In the rows, 128 means zero.
Known rows, with every step that occurs
deleg -> pipekov -> dedu -> kotop -> dozas -> perufed: [114 164 102 118 139 147 139 118 176 173 111 182  97  90  99  93 110 186
 151 127 164 120 130 135 117 117 115  63 128 114  12 100  97 130 100 125
  78 116 123 200 148 132 140 123  77 115]
peve -> dedu -> perufed: [155 171 139 185 129 126 117  79  77 100 139  68 126 155  96 131 131 119
 118 130 111  96 110  70  84 131 121 156 112 126 199 133 142 133 148 143
 156 128 142  61  77 120 131 170 129 186]
dedu -> kotop: [117 127 111 124 132 149  84 108 163 131 142  62 125 150 114 114 137 125
 104 130 138 127 114 135  86 141 118 134 134 164 107 128 120 129 108 119
 143 125 143  84 133 139 133 153  98 127]
kotop -> deleg -> pipekov: [111 145  99 113 127 123 182 106 127 128 139 108 111 140 149 134 139 131
 129  99 126 124 157 155 127 123 103 109 129 157 126 148 138 136 132 133
 156 127 128 143 121 130 123 108 160 118]
peve -> dedu -> pipekov: [114 135  98 179 121 163  94  74 177 133 138  55 122 158 142 117 141 136
 124 109 103 120 113 100  89 141 127 152 112 125 154 129 128 134 163 139
 148 136 142 113 149 128 124 173 138 193]
dozas -> kotop -> deleg -> pipekov -> dedu -> perufed: [106 133 102 162 151  69 188 138  62  73 102 176  96 107 115 155 121 140
 141 128 147 101 165  99 111 110 118  58 128  99 160 145 125 113  84 131
 154 137 120 202  89 116 121 106  95 130]
peve -> dedu -> kotop: [121 147 118 159 114 189  81 109 160 138 144  51 126 147 102 110 128 136
 110 144 120 117 112  92  78 149 121 156 124 146 150 124 132 132 142 130
 150 124 147  74 138 130 136 166  83 166]
dozas -> perufed -> deleg -> kotop -> dedu -> peve: [106 153 156  84 110 130 181 173 119 164 131 165 132 117 161 135 146  67
 112 150 114 169 134 157  97 100 142 157 135 114 108 123 108 123 124 122
  76 122 136 122 171 140 131  69 173 134]
dozas -> pipekov: [124  86 110  71 129 129 100  84 131 104 141  92 124 149 148 132 128 117
 115 136 131 120 123 101 112 122 148 142 134 155 138 131 131 147 145 130
 155 125 141 121 128 127 123 143 155 131]
peve -> dedu: [135 150 120 146 118 163  90  74 133 124 154  45 135 167 132 122 129 113
 124 129 116 116 111  73  80 137 120 157 118 140 157 138 126 135 162 139
 156 126 136  61 123 119 133 173 133 176]
kotop -> dozas: [151 142 126 118 147 122  91  94 152 127 156  61 109 134 120 136 135 166
 151  96 148 122 108 115 109 137 101 141 120 158 105 140 116 137 115 129
 110 120 125  76 125 128 133 131 143 127]
bufe -> dozas -> pipekov -> deleg: [149  43  99  86 145 126 102 136 121 109 119 168 137 147 174 152 120 116
 138 180 145  99 105  37 189 126 157 110 135 111 143 137 151 157 155 122
 158 127 118 141 144 124 112 134 147 110]
pipekov -> deleg -> kotop -> dozas -> perufed: [148 152 118 111 142 114 132 213 136 167 124 224 107  88 100 127 114 162
 151 122 158 105 105 124 198 119 117 109 121 139  90 135  90 162  98 132
  73 130 122 123 129 137 135 124 138  85]
perufed -> deleg: [134 125 156 118 139 132 110 110 121 132 134  93 158 156 141 122 131 111
 117 113 125 147 128 162 120 136 125 161 135 131 124 132 123 109 122 126
 138 131 132  91 131 133 126 145 155 110]
perufed -> deleg -> pipekov -> dedu: [ 96 126 142 140 135 128 130  92 126 132 117 146 150 141 145 112 107 120
 113 125 125 144 153 176  98 121 128  94 137  90  88 115 124 100 131 121
 149 131 118 200 134 124 134 150 144 127]
kotop -> dedu: [118 113 113 110 133 113 120  89 124 115 151  65 111 158 140 127 159  89
 108 135 129 123 111 119  77 114 124 135 141 165  88 139 111 142 160 130
 122 123 114  89 118 121 122 104 144 140]
bufe -> dozas -> perufed: [179 128 107  82 136 132 124  84 131 166 130 119 141 149 176 132 130 108
 150 171 149 124  98  72 135 121 133 133 138 128  66 123 111 138 127 126
 106 129 123  61 138 137 117 141 136 124]
deleg -> pipekov -> dozas -> perufed: [154 148 104  93  89 130 143 114 147 163 120 166 124  95 128 123 122 100
 132  82 121 128 138 122 211 122 126  93 125 184  80 104 125 163 141 128
 114 131 131 153 102 136 141 150 137 107]
dedu -> pipekov: [109 122  93 145 134 120  97  75 180 132 140  69 119 153 155 118 146 129
 115  96 123 131 114 143 101 133 121 131 122 144 110 135 115 130 127 128
 140 135 143 126 146 134 120 154 151 155]
dozas -> kotop -> deleg -> pipekov -> dedu: [ 89 113  88 126 142 107 163 136 116 100 120 151 105 123 149 148 120 136
 146 127 154 118 167 105 109 114 121  65 131 115 115 144 113 116  95 125
 151 139 111 198 132 118 123 111 102 124]
kotop -> deleg -> pipekov -> dedu: [ 90 138  96 130 136 118 180  76 118 123 133 129 108 142 140 120 125 127
 120 130 141 122 165 129  89 115 107  66 129 119  71 132 116 120 127 127
 153 129 107 187 126 119 124 120 154 140]
bufe -> dozas -> perufed -> deleg -> pipekov: [162 122 139  87 133 133 163 129 131 175  96 183 169 126 187 127 120 120
 154 148 129 148 133 155 190 127 136 128 147  90  93 119 143 118 133 120
 111 130 128 141 154 139 120 118 140  87]
bufe -> dozas: [160 109 109 112 143 126  88  72 145 124 144  60 145 161 171 146 138 112
 140 165 140 127 101  84 114 136 125 139 136 133 114 133 143 127 133 122
 145 124 122  61 140 125 120 148 137 129]
dozas -> pipekov -> dedu -> perufed: [121 102 116 124 144  83 125  58  66  75 119 137 118 141 106 135 116 115
 106 169 139  97 132  67  75 101 153  96 128 106 131 120 126 123 125 132
 157 127 124 175  84 117 120 149 143 164]
pobu -> peve: [132 143 122  99  95 139  88  83 130 118 190 103 128 167 151 113 135 131
 144 118 127 132 112 164  81 134 124 108 121 155 102 134 114 135 126 123
 156 130 129  63 129 128 126 165 125 146]
perufed -> deleg -> kotop -> dedu: [105 100 158 116 132 106 137 183 121 131 119 129 139 121 124 130 146  99
  99 143 124 151 137 203 128 124 134 161 145 136 131 137 122 119 136 127
 122 124 122 125 127 126 125  80 146  96]
bufe -> dozas -> pipekov -> dedu: [134  50  98  86 148 125  96  50 127 108 119 113 139 151 172 141 115 120
 136 211 160 117 121  34 101 117 158 101 141  93  86 110 134 121 140 124
 152 125 109 164 149 114 112 146 135 145]
pipekov -> dedu -> perufed -> deleg -> kotop -> dozas: [139 150 179 177 170  70 140 160  87 110 102 170 125  87  60 130 105 180
 133 141 154 128 138 173 124 127 116 123 124  78 141 121 127  90  75 128
 105 126 116 165  97 121 133 114 124 107]
deleg -> kotop -> dedu: [103 113 113 117 128 100 118 145 137 120 145  89 111 123 122 132 150  98
 100 154 136 125 118 163  94 121 125 139 142 165 117 141 115 142 143 131
 129 124 122 104 120 124 132  94 143 124]
peve -> dedu -> kotop -> dozas -> pipekov -> deleg: [125  94 113 137 133 184  98 183 154 121 123 167 110 114  87 125 110 194
 145 133 136  89 112  45 180 143 139 131 115 124 173 134 148 158 159 128
 126 118 125 163 152 125 131 125  81 129]
pipekov -> dozas: [152 119 113 119 106 126  91  95 144 121 147  79 123 126 111 139 130  99
 118  92 119 126 123  97 167 142 122 122 126 192 115 119 134 145 134 125
 141 129 126  93  98 129 138 167 137 121]
dozas -> kotop: [131 106 111 105 140 112  71 136 130 101 144  82 126 139 147 152 129 114
 136 119 145 122 111  97 106 135 128 134 131 153 158 147 115 131  99 121
 145 139 143  79 128 127 129 149  99 119]
peve -> dedu -> perufed -> deleg -> kotop: [143 158 175 193 132 116 134 170  79 110 111 131 153 115  80 133 118 130
 110 142 105 121 133 155 128 139 132 180 119  96 238 134 159 111 122 141
 149 133 149  99  91 125 134 142 131 138]
dozas -> perufed -> deleg -> pipekov -> dedu: [115 143 135 106 126 135 166 103 115 166 102 203 149 126 148  93 103 112
 124 134 131 143 148 166 121 103 140  91 140  82  38 104  96 110 127 124
 109 134 120 196 137 131 127 143 141 117]
peve -> dedu -> perufed -> deleg: [154 160 177 185 131 132 140 116  62 108 118 106 154 154  95 127 123 124
 120 122 102 117 123 115 113 136 127 179 118  94 212 127 150 105 144 138
 145 131 136  86  84 126 129 149 137 158]

Rows
[133 150 166 159 139  88 154 125  85 105 103 152 152 129 118 133 121 123
 114  96 111 131 143 197 145 126 116 130 133 108 180 134 161 114 125 130
 150 130 141 155  87 132 130 128 149 111] : dedu -> perufed -> deleg -> pipekov
[156 155 168 195  96 125 155 142  88 111  94 159 151  99  78 141 111 123
 122  77  79 120 153 127 220 148 124 137 115 127 229 114 185 124 163 137
 156 129 133 168  68 122 141 145 122 135] : peve -> dedu -> perufed -> deleg -> pipekov -> dozas
[159 166 163 131 132 194 147 170 150 185 110 151 137 106  93  95 116 188
 159 119 128 140 121 123 154 145 123 183 121 103 107 112 116 115 125 131
  67 126 137 101 153 144 134 117  77 112] : peve -> dedu -> kotop -> dozas -> perufed -> deleg
[139 144 174 162 145  76 136 174  80 104 105 142 148 111  86 134 122 124
 101 133 123 131 137 201 136 134 131 161 131 118 195 134 151 109  86 131
 144 132 148 109  88 135 129 131 146 100] : dedu -> perufed -> deleg -> kotop
[144  61  99  97 151 102  99 145 127  99 129  87 124 137 175 171 154 102
 155 178 152 123 103  60 124 128 140 135 147 129 137 146 132 132 136 121
 121 127 108  92 143 117 114  81  80 113] : bufe -> dozas -> kotop -> dedu
[140 133 169 127 149 112 111 181 150 137 124 124 139  98 106 134 123 175
 142 114 143 152 132 202 159 150 111 165 129 128 147 135 133 113  91 129
 106 125 129 108 140 135 134 107 137  80] : perufed -> deleg -> kotop -> dozas
[137 174 172 178  86 141 150 133  78 103 140 181 153 135 117 115 113 159
 155 103  89 126 138 197 130 139 129 121 110  84 211 131 173 113 162 138
 170 131 139 136  97 118 129 147 109 157] : pobu -> peve -> dedu -> perufed -> deleg -> pipekov
[138 158 126 163 130 186  82 123 178 141 147  59 109 125  81 114 125 191
 149 118 133 118 107  85 101 159 105 156 111 144 147 127 140 129 133 136
 113 119 134  81 141 127 141 137  73 148] : peve -> dedu -> kotop -> dozas
[135 157 126 130  78 180  87  85 129 119 193  89 136 168 139 111 124 138
 154 126 113 122 110 119  75 144 129 129 109 135 147 132 126 134 167 133
 162 131 130  51 130 119 125 179 111 185] : pobu -> peve -> dedu
[134 147 152 116 151 154 151 138 142 182 100 187 127 103  91  87 110 175
 145 134 157 143 130 140 122 122 127 115 134  90  11  98  78  94  85 119
  57 128 113 158 156 135 131 115  83  98] : pipekov -> dedu -> kotop -> dozas -> perufed -> deleg
[ 94 133  96 134 142 142 160  99 129 136 135 105 101 140 106 103 132 137
 105 156 154 124 149 106  68 119 113  90 132 130  49 122  98 111  92 120
 139 123 116 142 135 126 123 120 100 130] : pipekov -> dedu -> kotop -> deleg
[144  94 121  75 148 119 102 101 146 109 138  97 106 124 129 143 124 172
 151 117 142 121 122  97 138 126 132 145 122 152 131 134 138 145 133 134
 119 120 129 129 133 128 130 110 149 118] : kotop -> dozas -> pipekov
[151  86  98  96 154 111 143 152 116 103 127 101 123 135 182 174 142 134
 171 160 156 123 134  53 154 139 124 134 135 127 157 156 136 121  93 123
 142 134 119  84 142 122 109  93  98  96] : bufe -> dozas -> kotop -> deleg
[ 92 157 118 128 129 147  88  31 130 114 172  53 120 173 164 134 124  74
 113 148 133 137 119  57   4 113 121  94 116 108  92 119 109 116 109 119
 135 123 127 112 166 125 135 166 169 205] : pipekov -> dedu -> peve
[151 112 159 156 118  81 139 204  86  84  83 192 142  74  99 168 113 121
 137  63 109 129 152 151 242 141 134 112 128 137 232 126 175 121 102 126
 144 140 136 189  72 129 134 120  81  77] : dedu -> perufed -> deleg -> pipekov -> dozas -> kotop
[ 90 109 111  90 124 149 101  36 129 101 155  87 115 160 169 143 120  81
 114 167 129 130 133  35  24 102 152  97 121 106 112 112 130 125 125 119
 146 118 127 167 176 121 129 147 176 201] : dozas -> pipekov -> dedu -> peve
[157 167 182 168  95 143 136 120  62 101 152 149 153 153 110 113 120 148
 148 121  96 127 125 160 109 138 134 149 108  90 199 132 147 106 149 137
 158 134 130  76  96 123 121 156 111 163] : pobu -> peve -> dedu -> perufed -> deleg
[ 88 132 158 114 120 126 139 162 124 126 144 105 134 133 155 149 148  70
 103 142 105 169 132 168  82 120 131 160 134 123 159 133 143 112 125 121
 112 121 131 119 172 131 133  71 176 141] : perufed -> deleg -> kotop -> dedu -> peve
[108  77 114 126 139  62 158 211  63  74 104 226 100  95  85 152 134 106
  90 168 129  83 123 116 176  96 155 110 136 132 187 150 139 167 151 136
 138 120 125 190  82 121 122  79 146 109] : dozas -> pipekov -> deleg -> kotop -> dedu -> perufed
[153 179 143 167  89 141 114  89  79  94 172 113 129 157 106 119 125 144
 145 132 111 105 110 118  78 133 130 123 104 124 189 135 140 131 156 140
 160 129 137  55  86 117 127 171 109 190] : pobu -> peve -> dedu -> perufed
[129 105  83 173 104 144 157 173 160 112 111 118 103  95 124 155 137 149
 151  73 104 128 156  51 210 148 125 133 108 157 197 136 136 136 132 135
 140 150 124 158 126 124 118 120  91 145] : peve -> dedu -> pipekov -> dozas -> kotop -> deleg
[140 143 152  94 129 123 147 176 120 170 112 177 152 111 131 112 119 114
 117 142 136 153 133 196 151 121 138 163 140 128 105 118  99 122  98 128
 103 134 141 101 132 142 129 133 149  85] : dozas -> perufed -> deleg -> kotop
[134 142 126 125 146 144  86 125 179 138 144  72 104 122  96 119 132 184
 140 108 152 125 111 134 113 149 101 134 126 162 101 130 124 129  96 127
 105 114 133  93 144 136 137 122  83 112] : dedu -> kotop -> dozas
[153 143  96 155  89 163 134 105 174 167 117 136 121 110 120 111 129 120
 135  84  96 125 122  72 188 133 138 136 110 154 105 101 113 150 166 140
 102 139 131 137 126 133 130 168 129 165] : peve -> dedu -> pipekov -> dozas -> perufed
[153 161 152  97 136 129 166 145 140 175 108 188 136 103 136 118 120 170
 165  83 132 147 139 184 184 126 114 136 130 117  84 120 123 125 123 130
  76 127 130 157 143 139 132  97 140  79] : kotop -> dozas -> perufed -> deleg -> pipekov
[105 111  87 162 137 121  99 132 160 129 128 145 118 151 148 119 138 122
 113  97 120 107 103 124 151 130 124 100 119 133 115 144 106 147 135 128
 141 141 128 155 146 138 118 164 156 139] : dedu -> pipekov -> deleg
[139 157 152 104 135 150 165 180 170 185  97 199 127  87 111  97 117 192
 154  92 139 146 140 204 187 135 114 131 134 122  77 113 129 121 105 121
  69 121 137 174 154 147 139  94  90  68] : dedu -> kotop -> dozas -> perufed -> deleg -> pipekov
[ 94 103  90 138 136 110 122  92 165 125 131  73 104 150 152 123 166 112
 107 108 120 129 113 147  91 114 127 133 133 152  85 136 110 139 160 132
 118 127 120 146 140 130 116 101 151 155] : kotop -> dedu -> pipekov
[116 149  95 159  88 182 177 156 166 141 122 127 103  92  83 122 128 152
 124  90 104 119 168 104 203 156 108 109 116 175 160 121 169 146 155 130
 157 119 125 169 114 127 136 120  81 127] : peve -> dedu -> kotop -> deleg -> pipekov -> dozas
[107  72 103  98 131 111  99 193 128 108 123 190 122 112 124 139 112 118
 104 158 140 105 123 117 178 122 148 115 132 142 171 142 131 165 126 125
 157 131 135 165 134 131 130 140 156 103] : dozas -> pipekov -> deleg -> kotop
[122 152 123 139  79 203  80 117 160 130 180  98 127 152 112  88 127 158
 141 139 116 125 110 135  74 152 128 125 115 141 137 127 135 129 146 127
 157 123 139  67 145 124 132 171  61 173] : pobu -> peve -> dedu -> kotop
[135 152 148 113 144 129 170 121 132 169 101 210 132 101 129 106 105 169
 162 110 145 143 151 161 147 111 122  91 131  85  33 106  97 107 118 131
  71 127 111 203 149 126 138 116 131 100] : kotop -> dozas -> perufed -> deleg -> pipekov -> dedu
[150 145 150  87 126 138 148 121 111 168 120 149 157 142 148 109 125 105
 125 117 127 148 123 153 138 116 134 161 139 125  80 115  93 119 120 125
 100 136 135  93 134 140 126 141 152 100] : dozas -> perufed -> deleg
[105 115 128 118 129 106 185 191 155 172  94 195 129  96 143 109 149 117
 107 130 119 162 136 223 154 103 149 156 141 117  76 120  96 127 137 130
  77 133 127 180 156 137 114  71 151 102] : dozas -> perufed -> deleg -> kotop -> dedu -> pipekov
[ 97 104 107 133 130 107 122 197 118 119 134 168 107 123 115 139 141  95
  95 152 136 107 111 139 147 113 129 107 139 150 122 152 108 161 146 132
 127 125 113 134 120 127 128 102 142 107] : pipekov -> deleg -> kotop -> dedu
[ 77 150 152 135 121 149 126  76 130 130 141 126 146 154 176 127 114  90
 117 126 112 160 153 135  57 119 122  89 125  73 116 111 143  97 116 110
 142 121 128 193 181 129 138 144 172 172] : perufed -> deleg -> pipekov -> dedu -> peve
[152 101 144  86 139 112 177 188 118 171  94 184 152 106 161 136 144 103
 133 199 141 151 125 157 172 110 154 163 157 102  81 123 122 119 133 123
  80 123 112 118 145 132 112  60 136  81] : bufe -> dozas -> perufed -> deleg -> kotop -> dedu
[105  78 132 150 113  99 153 200 173 141  95 152 128  77 108 131 148 113
  97  91  97 162 147 211 216 135 139 143 136 159 129 117 138 126 147 128
 109 135 118 201 130 132 125  79 140  90] : perufed -> deleg -> kotop -> dedu -> pipekov -> dozas
[120 124 159 121 135 116 108 167 133 133 127 116 157 125 124 125 126 119
 110 132 127 155 136 204 133 143 128 163 136 133 155 132 132 115 101 124
 141 130 140 102 131 135 133 139 150  93] : perufed -> deleg -> kotop
[164  82 118 136 160  62 128 149  73  74 114 115 117 123 146 182 155 106
 150 177 149 103  99  54 127 120 145 128 143 115 178 149 146 127 121 131
 120 127 115  99 100 116 114  74  78 122] : bufe -> dozas -> kotop -> dedu -> perufed
[ 89 139 121 114 118 122 114 131 145 116 165  70 106 138 156 152 160  70
 101 155 122 149 122 124  51 120 124 136 127 151 145 138 134 144 126 121
 116 116 132  99 161 128 136  90 170 168] : deleg -> kotop -> dedu -> peve
[135 116 147 125 103 128 129 139 143 137 113 147 155 102 124 132 120 111
 118  65  99 150 152 180 220 147 124 118 131 159 140 115 164 129 146 123
 145 130 127 172 111 132 139 138 142  84] : perufed -> deleg -> pipekov -> dozas
